Each row was made from one path, in order. Every step used is in the known rows, and no mark comes twice. Write each row's path.
Known rows
g -> j -> p -> k -> b -> n: [ 22   1 -21  14  -9 -15  20   0  -3 -10   0  15  18  -2  20 -10   5 -18
  -2   4   0 -18  -6   0 -19   6   3  -2   0  -9   9  17  12  -8  11   3
  14  -4  18   7  22  -4  -6  -6  -6 -12  16   1  28   2  -3  -5   1  13
   8 -36  -6  -6  -9 -12  10   7]
g -> j -> p -> k -> b: [ 22   8 -16  18  -1 -17  20   0   1  -8   2  10  18  -8  16 -11  -2 -12
   2   6   3 -13  -5 -12 -14   4  -5   5  -1  -8  11  18  10  -5   6   7
  15  -1  19   2  17   0  -4  -5  -6 -11  22   1  19   2  -2  -1   1  10
  16 -25  -3  -5 -13 -14   7   2]
k -> g: [ -6   7   0  -3   6   8   8  -8  -3   5   5  -6  -3  -4   0   7   2   4
  -6   1  -3 -11   3   9  -4  -3  -9   4  -4   4  13 -20   5  -4   8 -13
   5   3  14   5   1  -2   0  -7 -14  -5  -4   3  -2  -1   6  -9  -7 -10
  -3   1   3  -7  13   0   3  10]
n -> b -> k: [ -3  -6 -14 -13  13  -4   2   5  -6  13   6   6  -2   4   2  -2  -9   5
   3   2  20  -9  12   2 -23  12  -4 -11 -20   4   6   2  12  -1  16   0
   8  -5  -7   9   2  -7 -10   2  -4  -4   0  -7  14   2   8  -5  -2   2
  -1 -12   5 -12   2   5   7   3]
b -> n -> g -> s: [-16   2 -21  -8  -7   9  -5  -1  -6  -7   7   3  -6  16  -7   1  21  -9
 -19   3  -4 -17   7  22 -13  14   3   3  -7   2   2   2  -8  -5   6 -10
  -1  -7   3  13   9  -4  -4   4   4   8 -14   4  21   0   0 -19 -18  -4
 -14 -18   9  -3  15  11  -4  10]
j -> p -> k -> b -> n: [ 15   0 -10  12  -4 -18  17   2  -4   4  -5  13  18  -5  20 -20   5  -5
   3   4  -6 -11  -7   5 -11   5   7  -4  -1  -7   5   7  17 -10   9   5
  14  -7  23   7  24   6  -8  -4  -9 -15   6   2  18   2  -5  -2   3  11
   0 -39  -5   0   2 -15   4   5]
j -> g -> k: [  7   8   2   7  -1 -17  -6  13   9  -4  -5   6   4   3   8  -5 -19   1
   4   2   5  -1   6  -8  -4  13  -2  -1  -4   5   0 -12   6   0   1  -6
  21  -7  19  -4   2  -3  -7  -2  -3 -12   5   0  -8  -5   4   0   1  -7
   3  12   8  10   6 -16  -6  -4]
s -> p -> j -> g: [  5  -2  14 -11  -9  -3   5   7   7   5 -14   0   9  -8  10  -3  -8  -1
   6   2   5   3   5 -18  -3   6  -5  -3  -7  -5  12 -19   7   0  -9  -5
  14  -5 -13   0  -2 -10   2 -13 -11  15  13   1  -4 -14   4   6  -9  -6
   4   7   1  16 -11 -12   0   0]
p -> k -> b -> n -> g: [ -1   0 -27  15  -2 -10  15   5   0   7   4  15  21  -1  19 -10   9  -9
 -15   0   0  -3  -4  14 -14  -2   2  -4  -4 -10  10   7  12 -19  13   3
  11 -11  23   9  32   2  -9   3  -1 -11   1  10  26   9   7 -11  -4   8
   7 -27  -3 -10  13   7   5  15]
n -> g -> s -> p: [-17  11 -13 -11  -2   4  -4   1  -2   2   7   3  -1   8 -12   2   8   2
 -16   9   4  -5  11  10  -5  13 -10  12  -7   1   8   2  -7  -2  -6  -1
   2  -8  -1  11   3  -7  -1  -3 -12  21   2  -3   8 -10  -3 -12 -12 -10
  -6  -3  16   5  13  16  -6   2]
n -> b: [ -7   1 -13  -6   4  -6   5   4   2   7   8   5   0   6   4  -5  -4   1
  -7  -3   7  -5   6  -4 -21   8  -3  -6  -8  -6   3 -11   3   3   9   3
   5  -5  -1   5   6  -1  -5   4   6  -7  -8  -2  12  10  10   0  -3   6
   3 -13   5  -5   0   9   4  -3]
n -> g -> s -> p -> j: [-12   8 -12 -11  -6   4   1   4   1  -1   4   0   3   6  -7   2   8  -1
 -12   8  -4  -6   9  -2  -5  11 -11  16 -13  -1  12  -5  -5  -1  -8  -5
   8  -7 -10  11   6  -7  -1  -5  -3  28   2   1  14  -9   3 -13 -23 -12
   0  -1  12  10   3  14  -5   4]
p -> k: [  6   3 -12  15  -9 -13  13   2  -5   4   3  -5   9   1  14 -11  -2   3
   5   1  -1  10  -3  -3   4  -7  -6  -3   0   5  11   8   2  -6   0   3
  10  -3   9  -5  15   9  -7   4   4   1  10  -1   1   6   2  -1   4   4
   8  -1  -6   0   3   2  -2   8]
j -> p: [ 11   6   8  -3  -6  -8   3  -2   4  -1  -1  -2  -1   2   3 -10   3   2
   3   2   1 -13  -5  -8  -6   8   2   6   1  -2  -2  -1   3   4  -1   1
   5   1   8   2   0  -1   2  -6  -8  -8   5  -5  -2  -8  -9   5  -1   0
  -4 -16  -2   2  -5 -17  -2  -8]
p -> k -> g -> n -> b: [  2  11 -21  11  10 -14  23   0   1  15  14  -4  13   1  12  -4   2   1
  -6  -5   0  -8   8   7 -29  -2 -15  -7  -8   3  28 -27   1 -11  20  -2
  19  -6  22  -2  18   3 -10   1   0 -16   0   3  13  10  14  -7  -6   4
  11  -5   2  -3   9  12  -7  19]
b -> k -> g: [ -2  -2   0 -10  16  10   3  -6 -10  10   4  -7  -1  -7  -4   7  -5   8
   4   6  14 -14  10  14  -3   3  -8  -2 -14  15  15  -2  17  -7  13 -13
   9   4   4   7  -2  -6  -7  -8 -21  -1   3  -3  -2  -9   4 -14  -4 -11
  -6   0   2 -12  13  -3   5  16]
s -> p -> j -> g -> k: [ 12   0   8  -2  -8 -15   3  12   5   4 -11   7  13  -5   8  -1 -18   0
   8   4   4   2   6 -17  -2   9  -6  -1  -9  -3  14 -17  13  -1  -7  -8
  23  -7  -4   1   3 -12  -5 -15  -7   9  11  -2  -4 -14   6   6  -6  -7
   8  12   6  19  -3 -13   0  -4]
s -> p -> j: [  6  -7   7  -8  -7   0   7   2  -2   7  -7   4   9  -8   3   0  -4   2
   7   3  -4   2   0 -13   2  -1  -4   0  -4  -6  12  -7   8  -1  -8  -3
   7  -2 -21   5   0  -9   0 -13  -8  20   8  -1   2  -9   5   5  -6  -1
   5   4   0  12  -9   1   6   1]
j -> g -> s -> r: [ -8  17   3  -4   4 -11  -6   4   3  -8  -3   7  -1  -1  -3  -2  -9  -3
  10  -1  -9   8  16  -9   6  13 -11  -2  -9  14   0  -7 -16  -2  -6  -2
   9  -4  -4  -6 -16   5   2  -1   4  17   4   2  -1 -11  -7 -15   0 -11
 -12   6  11  19   6 -10  -4  -2]
b -> k: [  3  -9   0  -7   9   2  -6   1  -7   6  -1   1   0  -2  -4   1  -6   5
   9   5  16  -7   8   6  -1   5  -1  -6 -12  11   3  15  12  -3   6  -3
   4   1  -7   4  -3  -6  -6  -1  -9   3   8  -5   0  -6  -1  -6   2  -4
  -4   2   2  -7   2  -4   2   8]
b -> k -> g -> s -> r: [ -7   6  -5 -10  23  -1   1  -6 -17   5  10   3  -2  -8 -16   8  -7   8
  11   7  -3 -10  19  14   7   7 -19  -3 -21  25  13   2   3 -11   7 -12
  11   4  -7   8 -11   0  -8  -9 -12  18   6  -3   4 -15   0 -30  -1 -16
 -13   4  14  -1  22   2   7  12]
g -> j -> p: [ 20   4  -4  -1  -9  -4   7  -5   5 -17   5   2   0   3   4  -2   5 -10
   2   5   5 -21  -2 -13 -16  10  -3  10   0  -4   6  11   2   5   0   0
   6   3   3   2   1  -8   3  -9  -5  -6  14  -4   8  -7  -5   3  -5   2
   5 -16  -2  -2 -16 -15   5  -6]
n -> g -> k: [ -1   6 -18   6  -3  -8  -7   7  12   0  19   9   4  10  -3   0   1   5
 -14   1   7 -12  -1   5  -7   6  -8  11  -6  -5   7   0   5  -4   0  -4
  15  -5  17  10  10  -4  -7   2  -1  -9   2   0   5   2  10  -4  -9  -8
   7   4  10  -8  14   5  -2  -6]
n -> b -> k -> g -> j: [ -3  -1 -21 -14  17   4  11  -3  -8   5  15   1  -1   1   1   9  -9   0
  -2   4  22 -25  14   5 -30  12 -15  -6 -20   8  21  -4  16  -3  24  -9
  15   1  -1  13   6 -13 -10  -6 -11  -7   2  -4  20   1  16 -16  -9  -3
   5 -12   8 -19   5   3  11  12]
b -> k -> g -> n: [  1   0  -1  -5  27   3  -1  -2  -5  13   5  -2   3  -8  -9  13   3   4
   4   2   9 -21  16  21 -20   4  -6  -6 -13  14  17 -12  11 -10  20 -10
   7   1   6   1  -3  -7  -7  -7 -17 -13   5  -1   4  -9   5 -16  -6  -9
  -2   6   6  -3   9   1  -4  23]
k -> g -> s -> r: [-10  15  -4  -2  14  -2   5 -10  -9   0  13   1  -3  -7 -12   9  -1   4
   4   0 -21  -6  13   7   8   3 -18   5 -11  15  10 -16  -9  -6   0 -10
   7   3  -1   5  -9   7  -1  -8  -2  17  -4   4   2  -7   2 -24  -3 -14
 -12   4  15   6  22   5   3   7]
p -> s: [-10   3  -3  -2   1   5   6  -5  -6  -3  -1  -6   1  -5  -1 -12   7  -2
  13   5  -3  -4   2  -2   4   2  -8  12  -4   4  -2  -1 -12   1  -8  -1
  -2  -7  -5   7   1   1  -2   4   5  11  -4  -1   4   8   5 -13  -9  -3
  -4  -4   6  11   8   8   2   4]

Which path is each row?
[ 11  14 -27  10  -8 -12  14   1  13  -7  14   9  20   2  13  -9  11  -8
 -15   5  11 -21  -6  -7 -22   7 -10  13  -3 -13  14  14   8  -8   5   6
  16  -3  27   9  21  -3  -3  -2 -11 -13  20   4  22   0   4  -3 -14   1
  16 -27   2 -14  -6  -3   3   5]  n -> g -> j -> p -> k -> b
[  8   5 -19   8  -8 -16  15   3   4   6   5  12  20   1  20 -19  15  -6
 -10   2   0 -19  -7   7 -19   6   6   4  -2 -12   7   6  15 -13  10   3
  14  -8  30  13  27   2  -7  -2 -11 -18   8   4  21   2   0  -4  -7   7
   2 -40  -3  -9   6 -12   2   6]  j -> p -> k -> b -> n -> g
[ 10   4  -9  19  22 -17   6  14   2   7   2  23  16 -13  -1  -1 -17   0
   0   4  -6  -4  -2   3  -4   4   2   0  -4  -7  -4   0  15 -10   7   3
  16  -7  19   7  13   1 -10  -1  -1 -16   0   3  12   6   8  -7   6   2
   9  -3  10   5  11   0   8  -3]  g -> k -> b
[  0   4  -4  -1  -4  -9   6  13  15   4  -4   2   8   0  14   0   0  -9
   2  -7   0  -6  10 -21 -36  12  -1  -4 -11  -6  10 -35  -1   4  10  -3
  21  -7  -6  -8   2  -4  -2   3  11 -11  -2   9  14   2  14   3 -21   0
  13   4   3  14 -17  -9 -11  10]  p -> j -> g -> n -> b
[  7   4  -8 -12   9   7  13 -14 -13  -5   7  -9   0  -7   0  -1   5   0
  16  14  17 -36   9   3 -13  12 -16  12 -16  15  16   5   8   0   7 -15
  14   1   4  14  -1 -12  -6 -11 -22   2  11  -6  10  -9   4 -22 -15 -12
  -6 -12   9  -8   8  -9   8  16]  b -> k -> g -> j -> p -> s
[  8  -5  -5  12   1 -13   5  17   4   0 -11  16  17  -9  17  -3 -12 -12
   4   1 -10 -10   1  -9 -11  11  10  -4 -11  -4   3 -20  17  -7   7 -11
  27 -10   9   6  16  -5  -9  -3   4 -11  -3  13  18  -1  14  -5 -13  -1
   8  -6   5  13   1 -18   6   9]  p -> j -> g -> k -> b -> n
[ -9  -4 -17   1   8   3   0   5   5   4   1  20  14  -5   2   1  12 -12
 -20   0  -2 -15  -3  22 -19   4  10  -2  -3 -15   0  -2  11 -16  14   1
   1  -6  16  16  20  -3  -1   1  -8 -16 -11  12  28   5   8 -11  -8   3
  -4 -26   3 -12  12   7   7   9]  k -> b -> n -> g
[-14   3 -14 -22  25   2  10   0 -18  19   4   4  -4  -2  -9   3 -12   9
  -1  11  15 -16  25  13 -21  20 -16  -5 -24  13  19 -11  14  -4  17  -8
  12  -7  -3  17   0 -10 -13 -11 -19  12   0  -9  14  -7   6 -22  -5  -8
  -9 -12  17  -3  17  14   6  11]  n -> b -> k -> g -> s -> p
[ -9   0 -14 -17  19   1   8   0  -9  17  11  -2  -2  -1  -1   1  -8   8
  -2   3  19 -19  14   9 -25  11 -10  -8 -22   8  17 -11  17  -5  21  -8
  13  -1   3  13   2  -7 -12  -3 -14  -9  -5  -3  11   2  14 -13  -8  -6
  -3 -12   9 -16  14   4   9  10]  n -> b -> k -> g
[-14  16  -9  -2  11   9   6  -6 -14   0   5  -9  -7  -2  -9   5   2   1
  -6   7 -12 -10  11  12   1   7 -10   9  -8  16  10 -17  -4  -1   5 -13
   5   0  13   8   0   5  -2  -5  -5  10 -10   5   3  -5   1 -23 -10 -13
  -8   1  13   4  19   8  -4  13]  k -> g -> s
[ -5  16  -4   5  10 -14  10  12  -7   7 -20  11  14 -10  10  -9 -18  -4
   5  11  -2  13  14  -3   0  15  -7  -2  -8   6   8  -5   3  -9   0   5
  16 -15  19   0   9   4  -5  -6 -11  11  12   1   9 -10  -6 -15  -1  -1
   1  -4   7  22   8   2  -5   9]  j -> g -> s -> p -> k -> b
[ 11   0 -28   3 -26  -5   9  -6   5 -13  15   3   8  17  14 -10  23 -12
 -15   1   9 -28  -5   8 -26   8  -2   4  -2  -8  15  16   2  -8   8  -6
  12  -2  12  10  22  -9  -5  -2  -5  -7   9   0  24   0   2  -5 -15   4
   2 -29  -5 -14  -1  -7   1   7]  b -> n -> g -> j -> p -> k
[ -2   5 -21  -2 -11   7  -1  -2  13 -14  17   2   4  10  -2  10  13  -9
 -18   1  14 -16   0   0 -18   3 -11  11  -5  -8  12  11  -5  -2   1  -2
   4   2   3   6   5 -11   2   2  -3   1   8   3  16   1   8  -4 -16  -5
   8  -4   4 -16  -5   5   3   3]  n -> g -> j
[ 13   1  -6 -10   8   4   9  -9  -8  -3   9  -5  -1  -4   0   5   0   0
   6  11  19 -34   7   6 -17  12 -11   3 -14  12  19   6  18  -1  14 -14
  13   7   8  11  -1 -12  -5 -14 -27  -6  17  -6   5 -15   0 -13  -6 -11
  -3 -11   4 -12   2 -17   8  12]  b -> k -> g -> j -> p
[  2   7 -10   0   3  10  14 -11  -2  -9   9  -6   0  -3  -2  13   2  -6
  -7   2   1 -19   4   6 -12   0 -13   5  -3   4  19 -10   4  -2   8 -13
   7   6  10   5   1  -7   1  -9 -12  -3   5   5   6  -2   9 -11  -9  -7
   6   1   4 -10   3  -2   8   9]  k -> g -> j
[ 24   7 -16  11 -16 -14  16  -4  -1 -13   8   0   9   7  14 -12   4  -7
   4   6   6 -13  -6 -14 -10   5  -8   7   0   0  15  18   1   1   1   2
  14   2  11  -1  11  -2  -4  -5  -2  -3  24  -5   9  -1  -5   5  -2   5
  14 -17  -7  -4 -14 -13   2   0]  g -> j -> p -> k
[  7  -7  -8   7   5 -12  16   4 -10  15  -9  21  24 -12  13 -10  -7  -3
   2   4  -3   6  -2  14  -4   0   1 -15   0  -9  11   7  18 -19   7   8
   6 -12   7  10  22  -4  -8 -11 -14   4   9  -1  17   2   2  -6   8  13
   2 -21  -3   3   6   7   9   8]  s -> p -> k -> b -> n
[  0 -10  -6   6  13   1   3   7  -5   3  -8  22  12 -12   4   1   2 -12
  -7   0  -9  -7  -2  17 -12   3  14 -10  -1 -12  -7   0  12 -14  13   2
  -1  -6   9  12  14  -1  -2  -2  -5 -14  -8   8  23   5   3 -10   1   9
  -5 -26   1  -1   6   2  11   8]  k -> b -> n
[  0  -5 -20   2 -11  -3  -9   5   4  -3  14  13   4  14  -1   0  10  -3
 -17  -2   2 -21   0  20 -14   9   4   0  -4  -5   3   0  10  -9   8 -10
  10  -7  12  14  16 -11  -9   0   1 -11 -10   1  17   4   9  -8 -12  -2
  -5 -11   5 -10  18   3   2   3]  b -> n -> g -> k
[ -2   2 -16   5   8  -9  12   5 -23   8 -10  17  12  -8   2  -8  -5  -5
   0  10 -12   7   9  17  -1   9   0  -7  -6   3   8   9   4 -14   4   6
   5 -13   6  12  19  -1 -10  -8  -4  19   3  -1  24  -2  -7 -21   4   8
  -6 -20   7  14  14  16   4  12]  g -> s -> p -> k -> b -> n
[  5  19 -11   6  -6 -14  20  -8 -11   3   4 -14   2   3   9 -17   5   5
   2   9  -9 -14   2   1  -1   6 -13  12  -7  12  18  -6   1  -1   3  -8
  19  -2  27   4  13  10  -8  -7  -7   1   6  -2   0  -7  -7 -12  -7  -7
  -3 -16   3   3  11 -11  -9  11]  j -> p -> k -> g -> s
[  6   4   4   5  -5  -6   3  11  13  -2  -9  -3   9  -5  10   3   2 -10
   6  -6  -5  -4   6 -17 -18   5   2  -1  -6   1   8 -29  -5   3   2  -6
  16  -6  -3 -13  -3  -4   0   1   8  -6   5  10   4  -6   7   2 -18  -7
  12  14   3  20 -16 -14 -12  13]  p -> j -> g -> n
[  8   8 -23  16  -4  -5  24  -8  -5  -4  11  -8   9  -1  13  -1  -1  -5
  -3   2   3  -6   0   4  -5  -7 -18   2  -4   7  29   0   5  -6   8  -9
  18   1  17   0  15  -1  -7  -6  -5   2  14   2   6   3   9  -9  -4  -1
  14   0  -2 -10   2   0   5  17]  p -> k -> g -> j
[ -9  12   7 -12   2  -4  -4   8  -3  -2 -16   1  -4   1  -1  -2 -12  -2
   3   9   3   5  17  -4  -2  19  -7  -1  -7  11   4 -11  -4   2  -5  -2
   6  -9   3  -1  -8  -4  -1  -8  -9  17   6  -4  -2 -17 -10  -9  -5  -9
  -9   5  10  22   4  -3 -11   3]  j -> g -> s -> p
[  3  15 -16  -6 -14  -4   6 -11  17 -18  22   6   9   2  -2  -7  19  -7
   0  -1   7 -26   1 -13 -12   7 -21  20  -9  -6   8   8 -13  -2  -9   1
   8   0  -4  10  -3 -10   3  -2  -4   9  13  -1  15  -3   3 -11 -18  -8
  -2 -18  10  -4   0  -3   8  -6]  n -> g -> j -> p -> s -> r
[  7  21  -8   6  -3 -22  19 -10 -10   2  12  -5   7  -2   7 -17   0   8
  11   1 -15 -10   5  -5   7   2 -19   6  -9  13  20  -5  -3  -7  -1  -3
  21   0  16   4   2  14  -6  -9  -6   9  12  -4  -1 -10  -7 -15   0  -8
  -5 -16   6   6  14 -12   0   3]  j -> p -> k -> g -> s -> r
[ -1   4  -9  -2  13  -9   1   6   7   8   8   9   5   3  -2   2   2  -6
  -5  -9   0  -8  12   4 -36   8   0  -8  -6  -7   5 -21  -5  -2  17   7
   4  -6   1  -5   4  -4  -5   6   9 -19  -9   1  18  11   8  -1  -5   9
   6  -3   7   5  -4  14  -8   3]  g -> n -> b
[  1  -2 -11  -6  23  -9  -5  11   0  13   7  11   5   0  -6   5  -1  -1
   1  -5  15 -13  17   8 -39  12  -2 -14 -14   2   7  -9   6  -4  23   3
   6  -6  -4  -2   0  -7 -11   5   1 -17  -2  -4  18   5   7  -8  -4   7
   3  -5   8  -1  -2  10  -4  11]  g -> n -> b -> k
[  9   3  -2  14   5 -18   7  20   7   2  -9  11  19 -11  14  -3 -19  -7
   6   3  -5  -2   1 -20  -7   8   1   1 -11  -3   4 -21  14  -3   2  -6
  30  -8  10   0  11   0  -7  -2   3 -10   5   9  10  -4  13  -2 -10  -7
  15   5   7  15  -2 -18   3   4]  p -> j -> g -> k -> b
[ -2  10   1   3  17   4   5  -3   3   7   7  -4   4  -6  -7  11   8  -1
  -5  -5  -8 -16   8  15 -19  -1  -7   0  -2   3  15 -28  -1  -6  15  -8
   4   1  15  -1  -2   0   0  -6  -8 -16  -6   6   3  -2   7  -9  -9  -5
   2   8   5   3   8   5  -9  17]  k -> g -> n
[ -1  10 -19  12  13 -10  -2  13  12   4  13  21  16  -1  -3   0  -4   2
 -18   3   3 -11  -1   7 -11   7  -3   9  -6 -11   2   0  12 -13   6   1
  16  -7  27  13  17  -1  -7   3  -6 -18   1   6  18   4  12  -9  -8  -5
  10  -6  14  -7  16   7   5  -1]  n -> g -> k -> b
